Every row comes from one small tree of marks. The marks that hang from a mark follow it in brackets, in alphabetical order. Every link used is in the known rows. Which tree was each row made from?
Known rows
gorim{semu{bilez gukelos{denif rada}}}: [ -9  -6 -10 -22   1  -6 -20  42  -2   4  -8  14 -19 -25 -15   4 -17   9
  10 -13  16  21 -14   9  38 -20   9  19  43]
semu{bilez gukelos}: [-16 -30 -12 -22  29   6  19  14  -1  16 -11 -42 -27  15 -14  10  28  -7
 -17  13  -1  23  32  12   8  25   6  20   5]
rogib{dila{gukelos{denif rada semu}}}: [ -7  23  14  25 -15   2 -34   7  -2  14  -3  -4 -13 -32 -17 -21 -49  -5
   1 -68   6  -2 -18  -1   1  -3 -11 -20  18]
semu{gukelos{rada}}: [ -4 -24 -20 -22  -5 -26  -3  -4  10  -4  19 -19 -15  -7  -8   2   7 -12
   0   8  -7  25  24 -14 -11 -13 -13  -9  11]
pupu{gorim{semu{bilez{rada} gukelos}}}: [  0 -11  19 -15  10   2  31  32 -29  -2  -1  10   8   5  -7   5   0   8
   4   1  39   7 -18   3  21  11   7  -4  10]
gorim{semu{gukelos{denif}}}: [ -8  -2 -17 -20   3 -11   9  24   0  -4 -20  19  29  -9  16  -5  -6  18
  16  -5  13  -1   1   0   9  -2   2   9   3]
gukelos{semu}: [-17  14   2   6  -2 -15  -1 -10  16 -12 -18 -12  -5   0   4 -10   5 -19
 -10  12  -9  -8  17  -8 -38  21  -4   2 -34]
gukelos{denif rada{bilez}}: [  9   1 -23  14 -16  -1 -17 -32  -9   4  14  10 -34  -5   1  -5   2  -8
  12   2 -20  -2   5   6   5 -23  19  17   8]
bilez{rada{gukelos{denif semu}}}: [  4  36   8  16 -20  12 -22 -16  28   8  -1  23 -10 -21  22 -18 -18  -9
   1   6  10 -35 -17 -20  -4   3  13 -17 -27]
tafi{tufivif}: [  0 -18 -30  19  10  -9  19  20  -1  -8 -20  -8   2   0   2   1  20 -10
 -10  60 -28  -5  36  11 -34  14 -20  12 -34]
rada{gukelos}: [ -8 -12 -19   1  11   4  14 -20  24   2   7 -13   9  10  14   2  19 -17
  10  13  -6 -30  26  -3 -29  15 -24   4 -22]
rogib{dila}: [ -3 -14  -6  32  24   1  14  -7  -2  -7  -3 -15  37  15  -3  -8  16 -10
 -12 -20 -33  -4  19  15 -41  26 -24  -6 -25]
biviv{gorim{semu{bilez{rada}}}}: [ 34  -4  29  -3  14   4   4  -1 -10 -12  -3 -11  40  18  -8  19  24   2
 -26  17  -8  -2 -27  25  19   9  14  -7   1]
gukelos{denif rada semu{bilez}}: [-17  19  -2  13 -14  -9 -40  18  10   6 -21   7 -66 -30 -17  -6 -22 -17
 -18  -9  -2  14 -10   5   4   7  21  10   8]
poso{gorim}: [-22 -13 -19   6   2 -14  39 -14 -15 -20  -8 -21   9  17  -2   4  20  18
 -20   3 -34  16  28 -20 -49  24 -11 -22 -31]
poso{bilez{rada} gorim}: [ -9   0   7  13   4  24  16 -59 -17 -23   1  12  25  15   7   1  40  22
 -18  16 -38  23  -2 -18 -37  -7  -1 -46 -27]
tufivif{bilez{rada} tafi}: [ 20   3  36   8 -28   2  -8 -36   1 -35  31  22  50  35  26 -12  23  23
 -27   7 -27  17   5   1 -14 -10   7  -1 -32]
semu{bilez gukelos{rada}}: [-11 -28 -13 -23  10  -8  -6  14   2  10   9 -34 -43  -3 -24  12  11 -14
 -12   7  -4  32  20   4  14   0  -1  12  25]
gorim{semu}: [ -5  -1  -9  -6  -2  -4  14  -1   4 -29 -12   4  54   5   7  -8  18  -3
  15   8  -8 -17   0  11 -29  -1 -26  11 -20]
dila{gukelos{rada semu}}: [-14  16   4 -13 -33  -6 -18 -14   9  -1   6 -30 -22 -23 -17 -11 -22 -17
  10 -18  12  -1  -4 -14 -13 -13 -19 -12   8]
pupu{gorim{semu{bilez gukelos{denif}}}}: [-21 -14  -6  -6  20 -18  32  56 -29  13 -33  29 -14  -5   5   9 -19  22
   7 -22  41   7  -2   8  23  27  16  11  24]
bilez{rada}: [ 12  -9  -4   2 -18   8  11 -36   4 -22  14 -14  28   6  13  -8  28  -9
 -13  26 -21  -4   0   2 -27   5  -6 -17 -34]
rogib{dila{gukelos{semu{bilez}}} vazo}: [ -1  11  20  26  21  20 -10  30   1  20 -29 -75  -9  11 -20  -5 -22 -16
  -3 -57   9   0 -12  10  -3  31 -14 -29  -2]
biviv{gorim{semu{gukelos{denif}}}}: [ 20  -7  -3 -13  21 -37   6  21  -3   7 -23  16  33   2  17  17  -3  24
  -9  -9   7   7   3   3  21  10  18  -5  17]
tefav{gorim{semu{bilez}}}: [ -6 -21  -5  -7  25   4   3  33  -9 -14  14 -18  32  21 -17  37  -1  -6
 -11   1  -1  -4 -26  25  -8  19 -35  18  10]
rogib{vazo}: [  7 -13 -29  13  -4 -23   6  -7  18 -25 -14 -39  21  19  23   2  15 -18
   0  12 -16   5  15  -4 -46  17 -18 -35 -35]
tafi{tufivif{bilez{rada{gukelos}}}}: [ 32 -10  11  21 -12  29   7 -11  20   3  29  23  27  -2   5   6  12   0
 -12  70 -17 -16  17  -7  -4 -26 -21   2 -33]
pupu{gorim{semu}}: [-12  -6  -2   9   1 -27  38  13 -16 -27 -14  29  43   6  17  -2  -3   4
  17  -7  17 -18   1   3 -35  21 -24  -4 -15]
semu{gukelos}: [ -7 -25 -19 -22  14 -13  23  -2   8   1  -3 -25   2  10   5   4  21  -5
  -8  15  -8  14  34  -6 -18  14  -8   2 -11]

Which tree is each row?
[ -2  33   4  -1 -30  10 -28 -27 -10  24   7 -12 -52 -21 -11 -14 -29  -6
  22 -27  14 -10 -15  -6  25 -25  17  11  26] : dila{gukelos{denif rada{bilez} semu}}
[  8  -7 -21 -10  -2  -6 -13 -17  -7  17  19   2 -45  -5   0  -3  -3   0
  13   5  -6  14  11  -7  26 -26  24  18  26] : semu{gukelos{denif rada{bilez}}}
[-20  20  -1  14  15  13 -16  17  24  27 -28   3 -54 -15  -1  -4 -16 -15
  -5  -8  14 -24   7   3   9  30  18  18  -5] : rada{gukelos{denif semu{bilez}}}
[ 20   7  36   7 -21  14 -10 -35  19 -18  43  29  43  36  30 -10  15  16
 -11   6 -14 -12   6  -9  -6 -14  -2   0 -25] : tufivif{bilez{rada{gukelos}} tafi}
[ 11  -1  -1 -27  -1   0  -1  -7  -5  -6  27  -1   5   4 -15  -7   6  -6
  37   8   3  -1  -2  -5  20 -44  -4  28  28] : gorim{semu{gukelos{rada{bilez}}}}
[ 12  39  57  14 -24   8 -28 -26  32 -14  30  33  23  24  22 -21  -2   9
 -15   0  -2 -14  -4 -22  -8 -13  10   0 -31] : tufivif{bilez{rada{gukelos{semu}}} tafi}
[-15 -16   5 -18   9 -27  16  46 -24  -3   1  13 -20  -9 -21  12 -19   1
  12 -14  34  18  -5  -1  16  -3 -11   6  38] : pupu{gorim{semu{bilez gukelos{rada}}}}
[  7   4   8 -21   0  23  -2  24  -7   5 -11  10  10 -12  -2  -5   2  16
  -2   5  18   6 -29  11  45  -6  24   8  13] : gorim{semu{bilez{rada} gukelos{denif}}}
[  4   1 -22  14  12  22   9 -35   8  24   7   6 -20  15  16  -4  10  -5
  20   8  -3 -40  18   3  10   2  15  25  -5] : rada{bilez gukelos{denif}}
[-27   4  -6 -11  24   4  16  -1 -19  -2 -30  41  25  -1  11   5   7  51
   8 -19  -7  26  -1 -20  -1 -12   5 -20  12] : poso{bilez gorim{semu{gukelos{denif}}}}
[ 35  -5  15 -22  18 -26  -5 -10  -7  10  25  -6   7  19 -13  19   8   0
  13   7  -3   7  -3  -4  32 -35  14  14  38] : biviv{gorim{semu{gukelos{rada{bilez}}}}}
[ -9  17  18   4   9  40  10 -43   1 -18  10  37  59   6   8   0  20  24
  21   4  -7 -16 -24 -25 -18 -29 -19 -36 -11] : poso{bilez{rada{gukelos}} gorim{semu}}
[  7 -12  -4 -12   5  19  -1   7  -6  21  -5  -9 -30  -5  -3   2  11  11
 -24  10   3  20  -3   8  36  13  33   0   8] : semu{bilez{rada} gukelos{denif}}
[ -2 -13 -19 -17  13 -20  -3  41  -6  -4  15  18  38   1  10  27 -28  16
  -1  -9  11   1 -25  -1   5   4 -21   2  19] : tefav{gorim{semu{gukelos{denif}}}}
[ 17 -18  14 -26  24 -31 -10  28   0   6   3 -15  -4   4 -27  33   1  -1
 -13  -1   4  27  -6  10  35 -12   8   4  47] : biviv{gorim{semu{bilez gukelos{rada}}}}
[ 35 -12  11  22 -21  17  13  -9   3 -13  17  19  33  -2   2   3  19   9
 -28  71 -31  12  15   4 -10 -22 -11   2 -40] : tafi{tufivif{bilez{rada}}}
[  4  -3  -5   9   3  35  -6 -11  12  19   1   1 -20  -6   7   1   5  -3
  -6   8   4 -22 -10  11  23  12  17  -1  -7] : semu{bilez{rada{gukelos{denif}}}}
[ 16 -12  -6  20 -11  -5 -14   1   2  -7  13 -54  26   4  -7  -5 -23 -16
  14 -54  -5   7 -11   1 -20  -8 -43 -54  10] : rogib{dila{gukelos{rada}} vazo}
[-16 -23 -24 -12  23   1   7  23  -6  27 -24 -17 -39   0  -1  10   8   6
 -18   1   2  22  24  15  24  28  26  16  11] : semu{bilez gukelos{denif}}
[-18  22  -3  -3 -20   4  -3  -5   4  15 -27 -15 -14 -19   7 -10 -23   4
   3 -28  20  -8  -1  -2   0  17   6  -3  -6] : dila{gukelos{denif semu}}
[-14  24  -8  17  -2  -5 -14  -3  31  11 -20  18 -21 -17  18 -11 -19 -14
   5  -4  12 -32  10 -15 -17  20   6   1 -21] : rada{gukelos{denif semu}}
[  1  24   8   9 -15  -5 -23 -33   4  -2  12  -9 -42  -2 -15 -13   0 -29
  11  12 -16  -6   3  -9 -13 -22   7  18  -2] : gukelos{rada{bilez} semu}
[  4   2  21   7   5  16  26  13  -9  -2   6  25  17   5   4   3  -5  -4
  17   3  36 -37 -27   5   9  12 -12  -4  -1] : pupu{gorim{semu{bilez{rada{gukelos}}}}}
[  2  34  -3  19 -22  -6 -34 -24   1   6   0  16 -54 -18  -4 -18 -19 -14
   7   1 -10  -6  -5  -6   2 -20  28  16   5] : gukelos{denif rada{bilez} semu}
[  3  -2  21   9  -3   6  28  15 -29 -19  -4  18  22   5  -1   1   4   3
   2   1  24 -11 -28  15   0  14  -3  -5  -8] : pupu{gorim{semu{bilez{rada}}}}
[-20  20   5  -4 -24  10 -34  11  -2  22 -16 -19 -65 -33 -25  -3 -36  -8
  -1 -34  21  12 -14   8  27   0  10   2  31] : dila{gukelos{denif rada semu{bilez}}}
[ 11   8 -12 -16  -5  -2 -13   1 -10   5  11  25  -9 -10  -5  -9 -12   9
  34  -5   7   0 -13  -2  36 -44  14  27  34] : gorim{semu{gukelos{denif rada{bilez}}}}
